Known rows, with every step that occurs:
P/Y/D/M/R: [-1.02  5.20  1.03 -0.04  1.50 -2.61  1.85 -4.11 -5.62  3.11 -3.92  1.72
  0.44 -0.13  0.22  3.48 -1.88  0.59 -2.87  0.55  0.59 -4.00]
Y/D/M/P: [-0.72  0.02  0.04 -1.36 -1.22 -0.74  0.95 -5.53 -3.94  0.09 -3.07 -1.21
 -0.91 -4.83 -0.47  4.04  0.95 -1.26 -0.87 -0.83 -0.05 -0.42]
Y/P: [-0.87  0.67  1.17  0.14 -0.16  1.21  1.81 -0.36 -0.87 -2.60  0.24 -0.25
  1.67 -1.98 -0.61  2.86  0.91  0.00  1.32  1.43  0.13  0.50]
G/P/X: [ 2.41 -1.59  0.98 -0.61 -1.73  0.62 -1.97  3.53  6.21 -1.80  0.81 -1.38
  0.36 -1.93 -2.35 -0.73  1.83  0.28 -3.10  1.18  2.38  2.94]
M/R/X/P: [ 1.74 -0.42 -2.88  0.89 -0.32  1.75 -1.07  1.07  3.48 -0.28  2.79 -1.84
  2.22  4.03  0.47  0.45  1.09  3.56  2.12 -1.03 -1.40  0.76]
M/P: [ 0.44 -3.32 -1.41 -0.09 -3.30  0.19 -1.06  0.22  1.20 -2.42  0.82 -1.54
 -0.55 -0.85 -0.80 -1.47  0.45  1.02  2.25 -1.65 -0.54  1.04]
Y/D/M/R/X: [-0.06  3.56 -1.05 -1.53  0.65  0.47  1.05 -6.76 -3.58  1.81 -2.17 -1.03
  0.26 -0.72  0.38  5.77  1.10  0.56 -0.88 -1.30  0.27 -0.70]
D/X/P: [ 1.03 -6.66 -2.25  0.88 -7.69  0.93  0.20  2.37  3.36  2.09  2.09 -3.83
  0.04 -1.78  0.30 -2.39  2.21 -3.28 -3.88  2.58 -0.87  2.40]
Y/P/G: [-0.05  1.50  0.45 -1.03  1.74 -0.16  1.37 -0.86  0.53 -2.60  1.99 -0.73
  0.69 -3.90 -0.03  3.75  1.41 -1.29  2.60  0.03  2.87 -0.45]
P/Y/D: [ 0.58  3.09  0.82 -0.69 -0.50 -0.81  1.27 -2.87 -3.86  3.24 -1.81  0.89
  0.16  1.28  0.14 -0.16 -0.62  0.06 -1.46  1.14  0.10 -3.14]
R/M: [-1.47 -1.33 -0.57  0.61  0.35 -0.52  1.62  1.58  1.38  0.96  2.20  0.52
 -0.09  0.24  1.89 -2.78  1.31  3.13  0.91 -0.59 -1.00 -0.04]
R/X/P/Y/D/M: [ 2.63  2.44 -0.51  1.36 -0.20 -1.20  1.44 -0.45 -3.43  2.27 -1.24 -1.25
  1.36  2.04  1.77 -1.23  2.15 -1.53 -5.71  0.33 -2.33  0.39]
M/P/X: [ 2.01 -3.42 -2.33 -1.08 -4.24  1.64 -2.01  0.46  3.86 -2.52  0.59 -2.70
 -1.33 -1.09 -1.51 -2.45  2.17 -0.97  0.18 -1.98  1.85  1.38]
X/P/M/R: [-1.31 -3.69  0.81  1.34  1.24  0.42 -1.75  4.47  3.92 -0.23  3.11 -0.12
  1.37  0.91  0.08 -2.62 -1.14  0.14  3.47  1.06 -1.21  0.67]
D/Y: [-1.82  0.04  0.59 -0.51 -1.06 -3.36  0.54 -0.47 -1.27  2.08  0.53  0.46
  0.51  3.44 -0.09 -0.44 -0.36 -1.19  0.67  0.49  0.49 -0.47]
D/Y/P/M/R/X: [-0.99  4.11  0.00 -0.88  4.71  0.87  1.10 -2.13 -3.37 -1.79 -1.96  3.19
 -1.43  5.42 -0.32  2.91 -2.19 -1.26  2.94 -1.15  0.87 -0.63]
Y/D/M/P/X: [ 0.20 -0.12 -0.48 -2.01 -1.80  0.19  0.55 -5.17 -2.14 -0.17 -3.39 -2.12
 -1.38 -4.67 -1.21  3.53  1.93 -2.50 -2.32 -0.81  1.56 -0.14]
P/Y: [-0.08  2.55  1.07  0.95 -1.15 -3.06  0.47  0.95 -1.99  3.06  0.31  0.79
  1.67  2.65  1.01 -2.93 -0.63  0.27 -2.28  1.03 -0.35 -1.59]
X/P: [-0.33 -5.18  0.90  1.90 -2.97 -1.25 -0.30  4.77  3.27  0.47  3.65 -2.67
  2.94 -1.58  0.16 -2.74  1.84 -0.11 -0.38  2.58 -2.51  1.24]
P/M: [-1.03 -0.79  1.46 -0.92  0.67 -0.30 -1.98  0.58  0.90  1.70  2.88  0.84
  0.03  1.91  1.14 -4.37 -0.24 -1.83  2.41 -0.85  0.74  1.97]
G/P/M/R/X: [ 1.53  1.52  0.45 -0.30  3.61  1.82 -2.64  2.12  3.77 -2.13  0.70  2.20
 -0.77  2.50 -0.77  0.04 -1.85  2.69  1.42 -1.29  0.87  2.92]
M/P/Y/D/X: [ 1.85 -0.90 -2.51 -0.98 -3.90  1.81  0.32 -2.69 -2.77 -0.27 -3.63 -0.13
 -3.31 -0.32 -1.25 -0.06 -1.04 -1.00 -1.46 -1.04  0.22 -1.91]

Rows:
[ 1.77  5.70  0.90  0.51  3.17 -0.70  0.40 -1.08 -2.19 -0.48 -4.37  2.13
 -0.32  0.10 -1.06  4.48 -1.91  2.44 -4.61  0.36  0.24 -0.94] => G/P/Y/D/M/R/X
[-0.80 -0.27  2.25  2.01 -0.39 -2.84  1.84  1.48 -2.84  2.01 -1.59 -0.56
  1.88 -2.48  0.24 -0.37  0.01 -1.60 -4.12  3.25 -1.98 -2.16] => X/P/Y/D/M
[ 0.61 -2.84 -2.50 -0.20 -0.53  1.52  0.04  1.67  3.67 -2.37  0.23 -0.42
 -2.63 -0.87  0.35 -3.40  1.68  1.72  0.43 -2.39  0.26  0.13] => R/M/P/X
[-0.35  0.22  1.67 -0.19  3.35  0.98 -2.77  2.99  4.11 -2.31  0.76  2.52
 -0.57  0.27 -1.72  0.79 -2.68  2.73  2.30  0.12  1.02  2.03] => G/P/M/R
[ 0.43  2.00 -1.09 -1.17  2.01 -0.59  1.08 -4.91 -1.64  1.46 -0.66 -1.83
  0.33 -3.24  0.54  5.83  1.75 -0.49 -0.24 -0.89  0.93 -1.38] => Y/D/M/R/X/P/G
[ 0.37 -0.80 -3.16  0.06 -0.90  1.97  2.28 -1.08 -1.72 -0.30 -3.20  1.61
 -4.33 -0.61  0.53 -1.62 -0.81  1.41 -1.34 -1.49 -0.77 -2.61] => R/M/P/Y/D/X
[-1.67  0.31  0.15 -0.96  2.31  0.80 -2.37 -0.15  2.03  0.88  2.46  1.55
 -0.04  3.21  0.41 -1.22 -2.07  0.99  5.20 -1.67  1.25  0.59] => P/M/R
[-0.94 -4.35  2.11  1.45 -0.28 -0.51 -1.36  5.07  3.00  0.55  3.45 -0.88
  1.46 -0.34  0.73 -4.80  0.58 -2.08  1.35  1.71 -1.76  2.06] => X/P/M
[ 2.72 -1.08 -0.86  0.70 -0.33  1.08 -1.25  2.11  1.47  0.91  3.12 -1.50
  0.83  4.19  2.08 -5.12  2.38 -1.33 -0.84 -0.94 -1.96  3.43] => R/X/P/M
[ 0.05 -0.59  2.69 -0.13  2.00 -0.09 -2.30  3.75  3.45 -1.52  1.00  1.80
 -0.64 -0.77 -0.79 -1.54 -1.08  0.67  0.22  0.66  0.81  3.16] => G/P/M
[-1.64  2.15  0.99 -0.32  4.03  2.99  0.13 -0.59 -0.07 -3.27 -0.10  2.38
  0.03  0.45 -0.62  3.26 -1.96  0.43  4.84 -0.18  1.04  0.02] => Y/P/M/R
[-0.08 -1.90  1.43  2.78 -1.66 -2.50  0.59  5.40  0.50  1.51  1.31 -0.79
  2.55  0.34  0.45 -4.00 -0.12 -0.25 -2.49  3.10 -2.16 -1.12] => X/P/Y
[-2.22  2.14  1.97 -0.69  3.27 -0.78  1.28 -0.88 -3.48 -1.40 -1.70  2.89
 -1.01  2.33 -0.57  1.75 -2.03 -2.94  2.42  0.51  1.08 -0.53] => D/Y/P/M
[ 0.62  2.04 -1.50 -1.20  2.54  1.91 -2.51 -1.22  1.22  0.82  2.46  1.13
 -0.43  5.92  1.19 -1.81 -1.01  1.20  3.99 -3.19  0.75  1.70] => P/M/R/X
[ 1.93 -4.32 -2.36 -2.16 -4.98  2.34  0.82 -2.63  1.56  2.45  0.80 -3.69
 -1.76 -3.97 -0.33  1.80  2.50 -3.71 -0.96  1.37  1.55 -0.36] => Y/D/X/P/G
[-0.83  0.31  1.55  2.13  0.81 -1.88  1.49  1.45 -2.06  1.63 -1.73 -0.07
  1.99 -1.81 -0.18  1.53 -1.03  0.22 -2.60  2.84 -1.77 -3.18] => X/P/Y/D/M/R
[-0.62  0.07 -1.40  1.31  1.20 -0.71  1.58  1.90 -0.68 -1.22 -1.28  2.27
 -2.24  0.24  1.12 -3.52 -1.21  3.40  0.16 -1.60 -1.44 -2.46] => R/M/P/Y
[ 1.15  0.30 -0.89 -0.58 -1.58  0.45  0.02 -2.06 -3.11 -1.15 -2.74  0.40
 -1.82 -0.26 -1.20 -0.28 -1.12  0.47  0.33 -1.03 -0.39 -2.62] => M/P/Y/D
[-3.37  2.07  0.33  0.93  0.23 -3.94  0.41 -1.98 -1.05  1.41  0.15 -0.60
  2.41 -2.29  0.72  3.82 -0.45  1.41 -1.35 -0.30  0.32  0.04] => D/M/R
[-1.10  1.33  2.03 -0.47  2.60  1.92  0.61 -0.24 -0.96 -2.44  0.12  1.52
 -0.03 -0.55 -0.17  0.97 -0.48 -1.85  2.66  0.28  0.57  1.24] => Y/P/M
